What can hang from each mark
R: Q
Z: Q
C: Q
Q: A H T Y Z
W: C
M: Q
T: Q
V: Y
Y: Q

Every row comes from one small tree of marks. The marks that hang from a mark follow it in brackets, in alphabetical order. Every link used is in the known rows. Which tree was each row made from?
(in the rows, 100 means zero)
Known rows
C[Q]: | 107 | 104 | 116 | 101 |  74 | 115 | 122 | 124 |  95 | 109 |  88 | 110 | 130 | 127 | 111 |  96 | 116 |  69 |
Q[A H T Y Z]: |  87 | 101 |  60 | 115 |  69 | 113 |  82 |  81 |  94 |  83 | 107 | 123 | 108 |  90 |  80 | 110 | 130 |  77 |
V[Y[Q[A H T]]]: |  97 | 112 | 111 | 107 |  72 |  99 |  84 | 109 |  89 |  91 | 121 | 121 | 125 | 118 | 101 | 103 | 130 |  75 |
V[Y[Q[A Z]]]: | 102 | 106 | 109 | 103 |  73 | 106 |  88 |  99 |  80 |  93 | 116 | 123 | 134 | 119 | 110 | 103 | 118 |  76 |
M[Q[A T Z]]: |  97 |  99 | 113 | 103 |  72 | 119 |  90 |  98 |  89 | 100 | 103 | 128 | 125 | 107 |  97 | 105 | 117 |  72 |
Q[Y]: | 100 | 107 |  95 | 107 |  73 | 112 | 118 | 105 |  78 | 101 |  77 | 111 | 132 | 110 | 111 | 103 | 120 |  70 |
R[Q[A H T Y Z]]: |  88 |  95 |  68 | 111 |  70 | 122 |  81 |  91 | 108 |  90 | 104 | 118 | 103 |  95 |  83 | 107 | 132 |  79 |
M[Q[A H T Z]]: |  93 |  98 | 103 | 107 |  70 | 116 |  86 |  95 |  92 |  95 | 105 | 127 | 121 | 102 |  90 | 104 | 124 |  75 |
C[Q[A H T Y Z]]: |  92 |  92 |  66 | 111 |  70 | 114 |  78 |  90 | 104 |  90 | 116 | 119 | 101 |  99 |  83 | 107 | 128 |  77 |
Q[A Z]: |  98 | 106 |  92 | 105 |  70 | 123 | 112 |  96 |  86 |  94 |  93 | 122 | 133 | 110 |  96 | 103 | 114 |  76 |
Q[H T]: |  96 | 118 | 103 | 109 |  72 | 105 | 114 | 117 |  98 |  95 |  90 | 117 | 123 | 113 |  94 | 101 | 129 |  70 |
V[Y[Q[T Z]]]: | 101 | 114 | 115 | 105 |  77 |  94 |  83 | 108 |  88 |  94 | 119 | 124 | 125 | 119 | 110 | 104 | 122 |  72 |
Z[Q]: | 105 | 113 |  88 | 102 |  73 | 107 | 124 | 125 |  86 | 107 | 101 | 114 | 128 | 128 | 111 |  98 | 114 |  71 |
V[Y]: | 103 | 120 | 118 | 105 |  76 | 104 | 117 | 114 |  79 |  99 |  76 | 114 | 138 | 125 | 116 | 101 | 118 |  72 |
M[Q]: | 105 | 103 | 135 | 100 |  73 | 115 | 118 | 118 |  78 | 111 |  79 | 116 | 143 | 120 | 118 |  97 | 115 |  68 |
W[C]: | 105 | 115 | 121 |  98 |  73 | 116 | 129 | 109 |  84 | 104 |  73 | 110 | 160 | 127 | 106 | 101 | 115 |  68 |
T[Q[H]]: | 100 | 109 |  99 | 107 |  76 | 107 | 133 | 120 |  92 |  94 |  89 | 113 | 132 | 120 |  94 |  99 | 129 |  75 |

Write each row's tree
|  96 |  96 |  69 | 108 |  76 | 117 | 108 |  90 |  85 |  87 | 102 | 120 | 124 | 105 |  88 | 108 | 123 |  80 | => T[Q[A Y Z]]
|  92 | 105 |  52 | 111 |  70 | 106 |  92 | 103 |  94 |  93 | 121 | 118 | 104 | 107 |  89 | 107 | 129 |  75 | => Z[Q[A H T Y]]
|  99 | 105 |  61 | 109 |  71 | 103 | 108 | 111 |  84 |  99 | 105 | 112 | 116 | 113 | 105 | 101 | 125 |  73 | => Z[Q[H Y]]
|  98 | 108 | 103 | 107 |  72 |  99 |  88 | 109 |  97 |  93 | 128 | 124 | 121 | 110 |  97 | 100 | 128 |  72 | => Y[Q[H T Z]]
|  99 | 100 |  96 | 105 |  68 | 112 |  94 | 100 |  87 |  93 | 125 | 123 | 132 | 110 |  97 | 100 | 124 |  76 | => Y[Q[A H Z]]
|  93 |  94 |  60 | 112 |  74 | 115 | 104 |  87 |  88 |  83 | 105 | 119 | 119 | 100 |  82 | 107 | 129 |  82 | => T[Q[A H Y Z]]
| 102 | 109 | 112 | 103 |  74 | 102 |  93 | 112 |  94 |  98 | 124 | 125 | 126 | 115 | 104 | 101 | 121 |  70 | => Y[Q[T Z]]
|  91 | 107 |  69 | 115 |  72 | 104 |  88 |  90 |  95 |  87 | 101 | 121 | 109 |  93 |  89 | 107 | 130 |  74 | => Q[H T Y Z]
|  91 |  97 |  62 | 113 |  68 | 118 |  95 |  80 |  84 |  86 |  97 | 120 | 120 |  94 |  89 | 107 | 125 |  79 | => Q[A H Y Z]
|  96 |  99 |  67 | 112 |  76 | 106 | 110 |  96 |  88 |  86 |  98 | 117 | 120 | 103 |  90 | 105 | 130 |  79 | => T[Q[H Y Z]]
|  96 | 106 |  60 | 107 |  72 | 108 |  96 | 105 |  90 |  97 | 118 | 118 | 109 | 112 |  95 | 108 | 122 |  73 | => Z[Q[A T Y]]
|  98 |  99 |  82 | 107 |  75 | 116 | 120 | 102 |  83 |  92 |  94 | 114 | 130 | 112 |  94 | 106 | 125 |  77 | => T[Q[A Y]]
|  93 | 111 |  83 | 113 |  72 | 104 | 101 | 104 |  93 |  92 |  91 | 114 | 114 | 102 |  95 | 105 | 133 |  70 | => Q[H T Y]
|  98 | 116 |  78 | 108 |  72 |  99 | 110 | 123 |  99 |  99 | 114 | 117 | 111 | 120 |  96 | 101 | 126 |  72 | => Z[Q[H T]]
|  93 | 101 |  76 | 112 |  68 | 118 | 107 |  93 |  82 |  91 |  88 | 113 | 126 | 102 |  94 | 105 | 127 |  76 | => Q[A H Y]
| 102 | 101 | 105 | 101 |  70 | 115 |  98 | 102 |  84 |  97 | 122 | 124 | 136 | 115 | 103 | 100 | 117 |  74 | => Y[Q[A Z]]
|  94 | 105 |  81 | 109 |  68 | 120 | 108 |  93 |  89 |  89 |  96 | 122 | 128 | 105 |  88 | 103 | 121 |  78 | => Q[A H Z]
|  91 | 103 |  70 | 111 |  72 | 116 |  87 |  83 |  91 |  88 | 105 | 124 | 113 |  96 |  88 | 111 | 122 |  75 | => Q[A T Y Z]
|  98 | 113 |  79 | 104 |  72 | 109 | 108 | 117 |  96 | 100 | 117 | 120 | 115 | 122 |  95 | 104 | 118 |  73 | => Z[Q[A T]]
|  95 | 112 |  70 | 108 |  69 | 107 | 103 | 115 |  99 |  95 | 120 | 120 | 111 | 117 |  88 | 103 | 125 |  75 | => Z[Q[A H T]]
|  99 | 110 |  69 | 107 |  75 | 100 | 102 | 114 |  91 | 101 | 112 | 115 | 109 | 115 | 104 | 105 | 122 |  70 | => Z[Q[T Y]]
|  97 |  91 |  95 | 108 |  72 | 112 |  90 |  91 |  77 |  99 |  91 | 119 | 126 |  98 | 106 | 101 | 123 |  73 | => M[Q[H Y Z]]
|  89 | 106 |  74 | 114 |  69 | 112 |  94 |  95 |  92 |  88 |  99 | 117 | 114 |  98 |  86 | 108 | 132 |  74 | => Q[A H T Y]
